Each row was made from one small tree. Brackets hold a mark, then the marks that hang from it, in the order of their numbers. Every link used is in the known rows. Write each row's tree.
Known rows:
(q149 (q5 (q70 q692))): [  9.9  28.2  26.8 -13.9   6.4 -28.6  -9.9 -19.5  -6.4   4.2  17.3  28.8
   2.7 -50.4 -14.4 -33.6 -10.1 -17.6  39.5]
(q692 q70): [ -0.8  13.0   9.8  -3.2   6.6 -19.5   8.9   8.1  -0.3  17.9  58.8 -12.8
 -23.4 -18.8 -34.6 -23.9 -25.0 -20.7  19.5]
(q5 q149): [ 12.5   7.4  24.3   4.8 -20.0 -41.3 -16.0 -62.8 -49.9  20.2  -2.8  25.2
 -32.6 -37.9 -10.4  -9.9 -34.6 -21.7   2.6]
(q262 (q149 (q5 (q70 q692 q879) q662)) q425 q999): [ 18.3 -20.3   3.7  12.5  76.4  65.7   1.8  18.8 -23.6 -31.7  57.4  45.5
  -3.6 -20.5  32.8   7.8  45.4 -39.6  65.3]
(q692 (q70 (q5 (q149 q722) q662) q879)): [ 23.6 -22.3  -4.1  31.8  13.8 -13.0  -8.1   6.8 -16.9 -27.6   5.0  20.0
  35.4  23.0  52.8 -74.4  35.7 -12.2  21.4]
(q662 (q5 q70)): [ -4.5  10.3  -2.9  21.5   6.9 -71.9  -6.5 -10.9 -22.1  12.3  -8.6 -17.0
 -23.5 -25.5 -30.7 -20.8 -33.2   6.3   8.8]
(q262 (q149 (q5 q662) q722) q425 q999): [ 43.5 -18.2  11.4   5.5 -16.0  43.0   0.1  -3.0 -76.9  17.2  76.3   8.5
 -75.5  64.3 -11.5 -25.2  67.8 -27.5  44.6]
(q262 q425): [ -2.7  40.5  19.0  -6.3  -2.7 -33.8  -0.2 -33.8 -56.4  14.3  66.8  -4.1
 -63.5 -19.7 -45.4  10.7 -22.3 -24.1  16.4]
(q662 q5): [ -5.1 -10.0  16.1  26.4 -11.8 -70.1  -4.6 -40.2 -49.9  23.9  17.1 -13.2
 -31.4 -22.1 -47.7 -22.6 -31.3  14.1  -7.0]
(q5 (q70 q692 q879) (q149 q722) q662): [ 35.3  15.8 -26.4  25.1  38.0 -17.1 -16.9 -28.4  -6.9 -23.2 -40.2  41.9
  52.9   3.8  56.0 -31.8  24.3 -67.6  20.4]
(q262 q425 q999): [  2.7  -4.6  18.9  11.0   7.9   0.5   7.0 -35.3 -79.8  25.6  78.2  -2.3
 -63.8 -11.8 -58.9  31.5 -18.9 -39.3  31.4]
(q662 (q5 (q149 q722))): [ 14.6  -5.5   8.2  27.2 -33.5 -64.3 -19.4 -33.0 -74.4  37.1 -42.0  31.0
 -27.9  35.2  -8.8 -43.0  -9.1  -3.0  -8.9]
(q262 (q149 (q5 (q70 q879) q662) q722) q425 q999): [ 35.9  -5.3   1.9  22.4  50.1  56.5   1.2  28.8 -65.4 -14.3  46.6  11.6
 -41.0  59.0  39.4 -24.0  58.6 -44.9  55.0]
(q662 (q5 q70 (q149 q722))): [ 18.1  18.2  -8.2  26.5 -17.3 -65.9 -19.4  -0.9 -41.1  26.0 -60.9  27.6
 -15.0  30.2   7.2 -37.5 -10.1  -7.8   6.7]
(q70 q5 q692 q879): [ -2.2 -11.3  41.0  31.8  27.7 -38.1  -6.6 -49.2 -36.8 -28.5  38.3  35.6
  44.0 -71.9   3.4 -24.6 -21.2  -6.2  12.9]
(q149 (q5 (q70 q879) q662) q722): [ 33.0  14.6   3.6  18.5  31.2 -20.7  -8.4 -25.3 -41.3 -24.6  18.8 -28.3
  -7.0  27.7  38.5 -72.3  28.2 -33.7  31.4]
(q70 q692 q879): [  1.1   2.7  32.3  22.3  50.2 -20.6  -5.5 -50.6 -36.3  -7.7  26.2  28.4
  25.8 -56.3  -5.9  -6.2 -38.6 -44.0   6.0]

Write each row's tree:
[ 21.1  28.3  28.4   9.6  42.2 -12.7  -7.7  -5.9 -43.1 -11.0  11.0  32.9
  23.2   3.3  31.7 -56.0   0.1 -42.9  37.4] => (q149 (q5 (q70 q692 q879)) q722)
[ 15.8   4.7 -13.2  25.5  46.5 -23.0 -17.0 -44.5  -6.7 -33.5 -35.7   2.0
   9.6 -40.1  48.6 -15.5  -5.1 -36.9  10.1] => (q5 (q70 q879) q149 q662)
[  6.8 -26.1   4.3  28.3  33.6 -17.6   5.7  -1.3   7.2 -46.1  67.8 -22.8
  26.3 -34.2  16.4 -57.2  13.8   4.2  23.6] => (q692 (q70 (q5 q662) q879))
[ 29.1 -20.8   5.7  37.9   9.4 -34.8 -20.9 -54.4 -34.8 -36.5 -13.4  58.1
  57.9  -4.7  49.3 -57.1  40.3 -23.4  12.9] => (q70 (q5 (q149 q722) q662) q692 q879)
[ 16.9   4.7   5.1  10.4  55.6 -11.3  -5.4 -34.8   1.3 -34.9  16.4   9.9
  32.4 -52.0  30.9 -43.0  15.3 -30.2  39.1] => (q149 (q5 (q70 q692 q879) q662))
[-10.8 -10.9  35.8  24.8  36.6 -18.3   6.9  10.2 -21.6 -27.4  58.3  -1.0
  17.5 -34.0   7.4 -45.6 -21.5   6.4  22.2] => (q692 (q70 q5 q879))
[ 14.4   8.3 -19.5  24.4  58.3 -24.0  -4.7 -38.8  24.2 -36.1  11.5   0.2
  43.7 -55.2  20.0 -11.6   2.7 -53.0  23.1] => (q5 (q70 q692 q879) q662)
[  6.7   8.4   1.1  44.8  34.3 -47.5 -18.6  -1.6 -57.5   4.4 -64.2  28.5
   4.7  26.4  43.9 -39.5 -19.4 -18.7   3.6] => (q662 (q5 (q70 q879) (q149 q722)))
[ 41.7  27.7 -31.0   8.8 -18.7 -46.8 -18.8 -32.1  -9.3   1.0 -36.4   2.9
 -12.3  30.0  19.5 -37.2  27.3 -48.3  15.5] => (q5 q70 (q149 q722) q662)
[ 33.3  16.3  -2.1  13.9  42.9 -12.4  -8.7 -24.8 -12.9 -27.6   9.8  13.3
  34.0   7.4  39.2 -67.1  37.5 -47.4  40.5] => (q149 (q5 (q70 q692 q879) q662) q722)
[ 13.9 -11.3  -6.7   9.6 -14.1 -32.2   4.5  -4.8  24.1 -23.5  69.1 -24.9
   6.0 -26.1 -21.5 -54.7  25.5  11.1  26.6] => (q692 (q70 (q5 q662)))
[ 44.8   3.6  -8.5   3.3   1.2  38.3   1.9  26.6 -45.5   7.2  55.4   7.5
 -63.1  68.8   2.2 -21.0  68.4 -35.8  59.5] => (q262 (q149 (q5 q70 q662) q722) q425 q999)
[ 25.7  14.0 -22.9   5.5  -5.1 -44.3 -17.6 -48.1   8.3  -9.4 -24.4  -2.4
 -11.8 -31.6   9.8 -14.5   9.2 -28.9  18.6] => (q5 q70 q149 q662)
[ 30.2  43.2  17.7 -10.7 -12.0 -30.3 -10.2  -7.4 -25.0  14.3  10.6  31.1
   1.6  10.6  -6.4 -54.5   9.8 -33.6  39.5] => (q149 (q5 (q70 q692)) q722)
[ 16.2  -3.6  37.5  33.8   6.4 -32.6 -22.3 -36.9 -56.2 -18.0 -14.8  76.1
  48.9 -11.0  41.8 -48.9   2.1 -21.3   9.4] => (q70 (q5 (q149 q722)) q692 q879)
[ 32.8  -8.7 -15.4  13.9 -37.9 -31.3 -10.2   7.4   2.9 -11.1  12.0  15.4
  12.9  29.4  17.0 -74.6  47.4  -4.2  22.0] => (q692 (q70 (q5 (q149 q722) q662)))
[  2.7  14.8  37.4   6.2  56.4 -13.6  -6.4 -17.1 -23.0 -20.2  20.2  30.1
  21.3 -55.4  22.2 -32.3 -22.3 -24.6  38.6] => (q149 (q5 (q70 q692 q879)))
[ 43.4  30.0 -13.8  -4.0  -9.9 -29.9  -8.8 -22.8  -1.2  -5.2  11.0  10.7
  13.7  14.2   3.5 -64.7  47.6 -36.9  43.2] => (q149 (q5 (q70 q692) q662) q722)
[ 39.5   5.3  13.5   3.3 -30.9 -40.8  -5.9 -55.3 -54.0   9.1  37.3 -25.1
 -35.8  35.7 -11.7 -73.4  38.4 -18.1  19.7] => (q149 (q5 q662) q722)
[ 26.1  20.4 -28.5   4.0  11.1 -41.5  -4.9 -33.5  37.7 -13.8  14.0  -1.7
  21.8 -45.9 -18.8 -13.0  13.0 -42.9  25.8] => (q5 (q70 q692) q662)
[ -1.8   3.2  -5.4  16.0  12.0 -60.3 -18.6 -16.2  -0.4  13.5 -52.8  63.4
  20.6 -47.9  -1.6  -9.1 -19.7  -4.3  14.5] => (q662 (q5 (q70 q692) q149))
[ 12.9  -7.3  22.3   9.7   6.9  29.5   5.9   0.1 -63.1  21.5  81.4  20.5
 -76.9  -2.1 -44.1  36.0  -2.1 -31.4  28.1] => (q262 q149 q425 q999)
[ 13.0 -35.6  12.8  34.0  23.5 -32.9 -20.9 -69.1 -14.6 -45.0  -4.5  53.5
  55.0 -68.2  40.0 -33.1  18.5  -7.5  12.6] => (q70 (q5 q149 q662) q692 q879)
